Every row comes from one small tree of marks. The marks that hang from a mark follow it in brackets, in the order of their numbers. Every link used is in the known rows. Which tree was each row made from?
Known rows:
Z_113{Z_507{Z_329{Z_541{Z_791}}} Z_899}: [ 0.99 -0.51  0.04  1.54  0.07  1.43 -0.60  1.51 -0.20  0.06 -0.78  1.26
 -0.66 -4.09  0.73  1.84]
Z_113{Z_507{Z_329{Z_333 Z_541{Z_744{Z_562}}}} Z_899}: [-1.30 -1.69 -1.24  2.06  0.13 -0.20 -0.11  1.60 -1.60 -0.90 -0.46 -0.68
  0.34 -0.34  0.11  0.05]
Z_113{Z_507{Z_329} Z_899}: [ 0.27 -0.21 -1.41  1.18  0.57  1.17 -0.03  2.74 -0.56 -2.18 -0.81  3.63
 -0.56 -1.51  0.95  0.58]
Z_333{Z_329{Z_541{Z_744 Z_791}}}: [-0.16 -0.04 -0.42  0.98  0.08  0.02  0.54 -1.37 -1.02  1.10  1.63 -1.68
 -2.00 -1.29 -0.48 -0.68]
Z_541{Z_744 Z_899}: [ 0.16  0.99  0.36 -1.68 -0.46  0.20 -0.43  0.95  0.85 -3.62  0.30  0.37
  0.70  2.84 -0.44 -1.05]
Z_541{Z_329 Z_744{Z_562} Z_791 Z_899}: [-0.08  1.86 -0.60 -0.71 -0.81 -0.08 -1.84 -1.06  2.26 -2.05 -0.05 -3.82
  0.47  3.13 -0.31 -0.33]
Z_744{Z_562}: [-1.40  0.93 -2.95 -0.48  0.28 -0.21 -1.03  2.61 -1.38  0.60 -0.12 -0.77
 -1.42  1.73 -0.11 -1.14]
Z_507{Z_113{Z_899} Z_329{Z_333 Z_541}}: [-0.28 -1.95  1.66  1.55  0.72 -0.88  1.69 -1.74 -0.26  1.85 -0.27  3.57
  2.61 -2.20  0.21  0.56]
Z_541{Z_329 Z_791 Z_899}: [ 2.04  2.60  0.35 -1.71 -0.25  1.15 -0.99 -0.70  2.81 -0.71 -0.89  0.51
 -0.25  0.73  0.81  1.11]
Z_329{Z_541}: [ 0.87  0.37 -0.12 -0.08  0.12  0.35 -0.82  2.31  0.09  1.46 -0.14  0.46
 -0.51 -0.74  0.04  0.94]
Z_507{Z_113{Z_899}}: [ 1.14  0.90  2.24  1.52  0.45  0.01  0.11  0.03  0.29  0.83 -0.32  3.88
  4.00  0.15  0.32  0.00]
Z_329{Z_333 Z_541{Z_791 Z_899}}: [ 0.59  0.26  1.83 -1.43 -0.44  0.31  0.46 -1.60 -0.33  3.36 -0.42 -2.37
  0.08 -1.16  0.02  0.63]
Z_541{Z_329{Z_333} Z_744{Z_562} Z_791 Z_899}: [-0.98  1.36 -0.78 -0.48 -0.49 -0.73 -0.60 -2.14  1.26 -0.99  0.00 -4.81
  1.31  4.74 -0.26 -1.05]
Z_541{Z_329 Z_899}: [ 1.58  1.95 -0.71 -2.01  0.06  0.37 -0.88  1.45  2.43 -3.15 -1.12  3.18
  0.01  3.38  0.75  0.36]
Z_333{Z_329{Z_541{Z_744}}}: [-0.49 -0.44 -1.04  0.77  0.27 -0.49  0.56 -0.01 -1.25 -0.49  1.49  0.01
 -1.81  0.33 -0.50 -1.17]
Z_113{Z_507{Z_329{Z_333 Z_541{Z_899}}}}: [-0.57 -0.84 -2.27 -0.55  0.58  0.49  0.51  1.78 -0.54 -0.89 -0.95  1.65
 -3.16 -0.82  1.04  0.41]
Z_329{Z_541{Z_791 Z_899}}: [ 1.81  0.86  2.03 -1.68 -0.81  1.17 -1.11 -0.31  0.88  2.07 -0.42 -1.13
 -0.96 -3.09 -0.04  1.59]

Which tree is each row?
[ 0.79  0.19  0.60 -1.21 -0.36  0.52  0.39 -1.87 -0.87  1.22  0.64  0.10
 -3.16 -2.72 -0.14 -0.21]  Z_333{Z_329{Z_541{Z_791 Z_899}}}
[-0.06 -1.26 -0.63  1.63  0.47  0.48  0.45  1.83 -1.21 -0.31 -0.88  1.83
  0.09 -1.59  0.73  0.82]  Z_113{Z_507{Z_329{Z_333 Z_541}} Z_899}
[-0.54 -0.29  0.02 -0.55 -0.70 -0.24 -0.16 -2.11 -1.20  0.39  1.17 -2.66
 -2.72 -1.25 -0.86 -1.11]  Z_333{Z_329{Z_541{Z_744{Z_562} Z_791 Z_899}}}
[ 0.16 -1.63  2.01  1.93  0.29 -0.59  0.38 -0.95  1.00 -0.45  0.29  3.21
  2.70 -2.42 -0.24  0.87]  Z_507{Z_113{Z_899} Z_329{Z_541{Z_744}}}
[-0.21 -0.19  0.49 -1.17 -1.05 -0.43 -1.77  1.07  0.19 -0.91  0.04 -2.54
 -0.26  0.88 -0.98 -0.13]  Z_329{Z_541{Z_744{Z_562} Z_899}}
[-1.65 -0.34 -0.30  1.28 -0.18 -0.83 -0.01 -0.99 -1.25  3.60  0.76 -6.36
  0.85  0.92 -0.74 -0.47]  Z_329{Z_333 Z_541{Z_744{Z_562} Z_791}}
[-0.89  1.06 -2.36  1.64  1.04 -1.12  0.58  1.13  1.20 -2.30  0.44 -0.63
  2.63  7.09  0.27 -1.15]  Z_541{Z_329{Z_333} Z_744}
[ 0.05 -1.53  2.33  1.69  0.54 -0.38  1.68 -3.10 -0.06  3.33 -0.14  1.95
  2.40 -3.88  0.27  1.05]  Z_507{Z_113{Z_899} Z_329{Z_333 Z_541{Z_791}}}
[-0.79 -1.20  0.57  1.23  1.19 -0.70  2.35 -1.54 -0.51  0.55 -0.17  4.74
  2.58 -0.53  0.50 -0.49]  Z_507{Z_113{Z_899} Z_329{Z_333}}
[-0.71 -1.18 -1.80  0.01  0.48  0.00  0.22  1.53  0.50 -1.33  0.55  1.27
 -1.73 -1.46 -0.11  0.52]  Z_507{Z_329{Z_541{Z_744}}}
[ 0.23 -0.25  1.00 -1.61 -0.24 -0.29  0.56  0.11 -0.63  1.40 -0.58 -0.28
  0.27  0.90 -0.05  0.03]  Z_329{Z_333 Z_541{Z_899}}
[-1.16  0.59 -0.78 -1.83 -0.75 -0.42 -1.24  0.99 -0.07 -3.04  0.20 -1.80
 -0.15  3.22 -0.86 -1.70]  Z_541{Z_744{Z_562} Z_899}
[ 0.01 -0.06  1.99 -0.53 -0.64 -0.16  0.35 -1.93 -0.04  1.88  0.34 -4.12
  1.23  0.44 -0.53  0.05]  Z_329{Z_333 Z_541{Z_744 Z_791 Z_899}}
[ 0.48 -0.21 -0.09 -1.36 -0.14  0.02  0.47 -0.49 -1.10 -0.36  0.48  1.81
 -3.00 -1.01 -0.18 -0.69]  Z_333{Z_329{Z_541{Z_899}}}
